Every row comes from one small tree of marks. The marks that hang from a mark follow it in brackets, in alphabetical order. Every link used is in the known rows. Which tree was each row made from?
Known rows:
gesiz[mido[kima zoti[lumupi[ninugo]]]]: [-37 -46  -4 -12  30  -3 -28 -24   9  20 -11 -16 -21  37 -37  23   8   1
  13]
gesiz[lumupi[ninugo]]: [  5 -17   7   9  24  -9 -11  -6  12   1   6  -4   1  18  19  24   1   1
 -19]
zoti[lumupi]: [ -8  -6  -9 -13  -4  -7   5 -10   1   7 -11   5   0   6  -7   6  17  -5
  -1]
zoti[lumupi[sape]]: [  2  -8 -16 -15 -17 -20  -7 -10 -16   6   4  -1   5   7  10  14   6   5
  12]
kima[mido[zoti]]: [-13  -7   3   3  10  14  -6  14  10   1 -10   0 -26  10  -2   2   4  14
 -13]
mido[kima zoti[lumupi[sape]]]: [-12 -27 -30 -25 -26 -22 -27   1  -3  13  14 -20 -10  20 -18  19 -11  -4
  32]
lumupi[sape[zuve]]: [ 24   2   8  10 -17 -10  -6  -2 -33   3   6  14   5   5  17  20 -19  15
  -1]
mido[kima]: [  2  -1  -7 -12  -4  -7 -17   9  -1  -1  12 -17  -3   4 -18  -6 -12  -7
  16]
mido[kima zoti]: [-15 -18 -13  -9 -10  -1 -18  10  13   8  10 -20 -15  13 -29   4 -18  -9
  20]
mido[zoti[lumupi[ninugo]]]: [-30 -39  -2  -4  12  -2 -22 -24  18  17 -11  -7  -8  23  -8  28  20  -3
  -4]
gesiz[lumupi[ninugo vogak zoti]]: [  6  -7  -4   3  25 -14 -17  -3   9   5  12   0   8  -1  43  23   4  -2
 -14]
gesiz[lumupi[ninugo zoti] mido[kima]]: [-14 -24  -6   5  55 -18  -9  -9  -2  17 -11 -10 -11  15   3  26   2   1
  -9]
vogak[lumupi]: [ 17 -11 -12  -1  -2   4  -8   9  -9 -10 -15  -1  -2   2  -7  11 -10  -2
  -3]
mido[zoti]: [-15 -17  -8   2  -6   5  -3   2  12   8  -3  -3 -12  10 -11  10  -3  -2
   4]
lumupi[zoti]: [-13   1 -11   3  14  -8   8  -4  -5  13 -17   3   2 -17  15   5  13  -3
  -6]
sape[zuve]: [ 13   4  16  12  -5   2   7   0 -16   4  -9  18  -1   4   1  12  -8   6
 -14]
vogak[lumupi[ninugo sape[zuve] zoti]]: [ 21 -22  -1  19  16 -13 -30 -12 -43   6 -23   8   9  -3  34  50  -8  16
 -17]
zoti[lumupi[ninugo sape]]: [ -3 -23  -2  -8   4 -19 -31 -26 -12   7   7  -8  10  14  20  26  13   9
   6]
zoti[lumupi[ninugo sape[zuve]]]: [  9 -19  14   4   0 -17 -26 -27 -27  11  -2  11   8  18  21  38   6  15
  -9]
vogak[lumupi[sape[zuve] zoti]]: [ 28  -8 -15  12  -6 -14  -5   3 -47   5 -25  16   4 -10  24  38 -15  11
 -11]
gesiz[lumupi[ninugo] mido]: [ -2 -24  11  13  46  -3   0 -14   3   5  -6   4 -10  30   6  26   1  11
 -19]
kima[mido[zoti[lumupi[sape vogak]]]]: [  5  -6 -14 -22 -19  -3 -27   9  -4  -3  14   2 -14  15  18   9   0  20
  11]
ninugo[lumupi[zoti]]: [-22   5 -22  -3  11  -6  10 -12  -7   9  -7  23  -7 -22  21   3  12 -12
 -13]

Write each row's tree:
[-21 -13  -7 -10   6   7  -1   4  11   8 -21   5 -26  15  -8   8  21  10
 -15]
kima[mido[zoti[lumupi]]]
[ 19  -2  11  12   5 -13 -36 -15 -32   7  14  12  17  -7  51  32  -7  17
  -2]
lumupi[ninugo sape[zuve] vogak zoti]
[-29 -39  -8 -15   7  -9 -37 -16  19  16   1 -24 -11  26 -25  22   7 -10
  12]
mido[kima zoti[lumupi[ninugo]]]
[  9 -26 -16   7  20 -15 -36 -11 -27   3 -13 -11  10  -7  33  37   0  10
  -4]
vogak[lumupi[ninugo sape zoti]]
[-10 -15 -14 -12  -7  -6 -14   3  -7   6  -6   0 -21  17   8  16   9  19
  -1]
kima[mido[zoti[lumupi[sape]]]]
[ -5 -31  -9 -15 -13 -10 -48 -17   3   6  25 -10   5  22  18  29   0   7
  21]
mido[zoti[lumupi[ninugo sape vogak]]]
[ -5  -4   3   2  22  -4 -30 -13   1   6   8  -3  13 -12  34  11  11   1
  -2]
lumupi[ninugo vogak zoti]
[  0 -30 -24  -7   2 -18  -8  11  -6  10  17 -14 -23  36 -16  28 -33   7
  20]
gesiz[lumupi[sape] mido[kima zoti]]
[-23 -24 -21 -22 -13 -10 -13   1  14  15  -1 -15 -16  19 -34  10   0 -14
  19]
mido[kima zoti[lumupi]]
[-10 -15 -22 -33 -27  -7 -26   6  17   5  20 -13  -9  17 -24   2  -9 -14
  31]
mido[kima zoti[lumupi[vogak]]]
[ 16  17 -13  -3 -18 -12 -10  -8 -38   1  21  40   4 -18  48  17 -16   4
  -3]
ninugo[lumupi[sape[zuve] vogak zoti]]
[ 23  -9  14  -5 -12 -14 -39 -20 -26   2  19  13  14  16  31  30  -3  15
   3]
zoti[lumupi[ninugo sape[zuve] vogak]]
[  5   0 -15  -1  25  -8  17   5  -5   6  -5  16  -6   3  22  14  -1   4
  -8]
gesiz[lumupi[vogak zoti] mido]
[ 15  -5  -1  -3 -21 -18   0 -11 -31   9  -5  19   3  11  11  26  -1  10
  -2]
zoti[lumupi[sape[zuve]]]
[ 25  12  -4   4 -16 -15 -12   1 -36   6  11  19  12 -14  42  20 -14  13
   4]
lumupi[sape[zuve] vogak zoti]
[  0 -11   5 -15   4  -4 -33 -19   7  -1  13  -1  11  12  14  10  14   0
   4]
zoti[lumupi[ninugo vogak]]
[  1 -23 -13 -12 -30 -20 -19   0 -19  16   5  -1 -11  24 -17  30 -19   1
  18]
mido[kima zoti[lumupi[sape[zuve]]]]
[-16 -29  -7 -25  -4  -6 -50  -9  20   7  24 -21  -3  25 -15  15  -4 -10
  24]
mido[kima zoti[lumupi[ninugo vogak]]]
[-27 -28   7  -3  27   6 -25 -12  15  10 -19  -3 -22  23   2  20  27  13
 -21]
kima[mido[zoti[lumupi[ninugo]]]]
[  6  -6  -5  -1  10 -16 -43 -14 -16   3  23  -9  18 -10  50  20  -1  10
  11]
lumupi[ninugo sape vogak zoti]
[ 11 -13  -1 -17  -8 -16 -45 -20  -9  -3  28  -6  17  13  30  18   3   9
  18]
zoti[lumupi[ninugo sape vogak]]
[ 16 -12 -32  -1   0 -15 -12   5 -32   1 -16  -4   5 -13  24  25  -8   5
   3]
vogak[lumupi[sape zoti]]
[  2 -17 -30 -34 -39 -18 -40   6  -1   4  35 -19  -3  19  -9  12 -20  -4
  44]
mido[kima zoti[lumupi[sape vogak]]]
[ 17   1 -15 -24 -29 -16 -21  -4 -14  -4  25   2  12   6  19   7  -3   5
  23]
zoti[lumupi[sape vogak]]
[ -8 -16  -4   9  23 -19 -30 -20 -18  13   1 -10  11  -9  40  27  10  11
   0]
lumupi[ninugo sape zoti]
[ 17  -1  -3  -5  12   0   9   8   1  -5  12  14  -8  21   8   7 -14   7
  -1]
gesiz[lumupi[vogak] mido]
[ -4 -32   4   5  27   6 -18  -6  17   4  13   1 -15  38   6  30 -12   9
  -4]
gesiz[lumupi[ninugo vogak] mido[zoti]]
[ 16  12 -18 -19 -28  -6 -25  -3 -16 -15  47  18   4  -5  32  -2 -23   1
  18]
ninugo[lumupi[sape vogak]]
[ -7  -4  -7 -20  -7   9 -15  10  13  -1   0   6 -20  14   2   0  11   9
  -3]
kima[mido[zoti[lumupi[vogak]]]]
[ 30  16   0  -7 -34  -3 -18  -4 -33 -11  37  37   3  -1  34  10 -30   8
   5]
ninugo[lumupi[sape[zuve] vogak]]
[-17 -23 -17 -29  -5   0 -17  -1   7   9   8  -6 -20  30 -36   4  -9  -4
  31]
gesiz[mido[kima zoti[lumupi[vogak]]]]
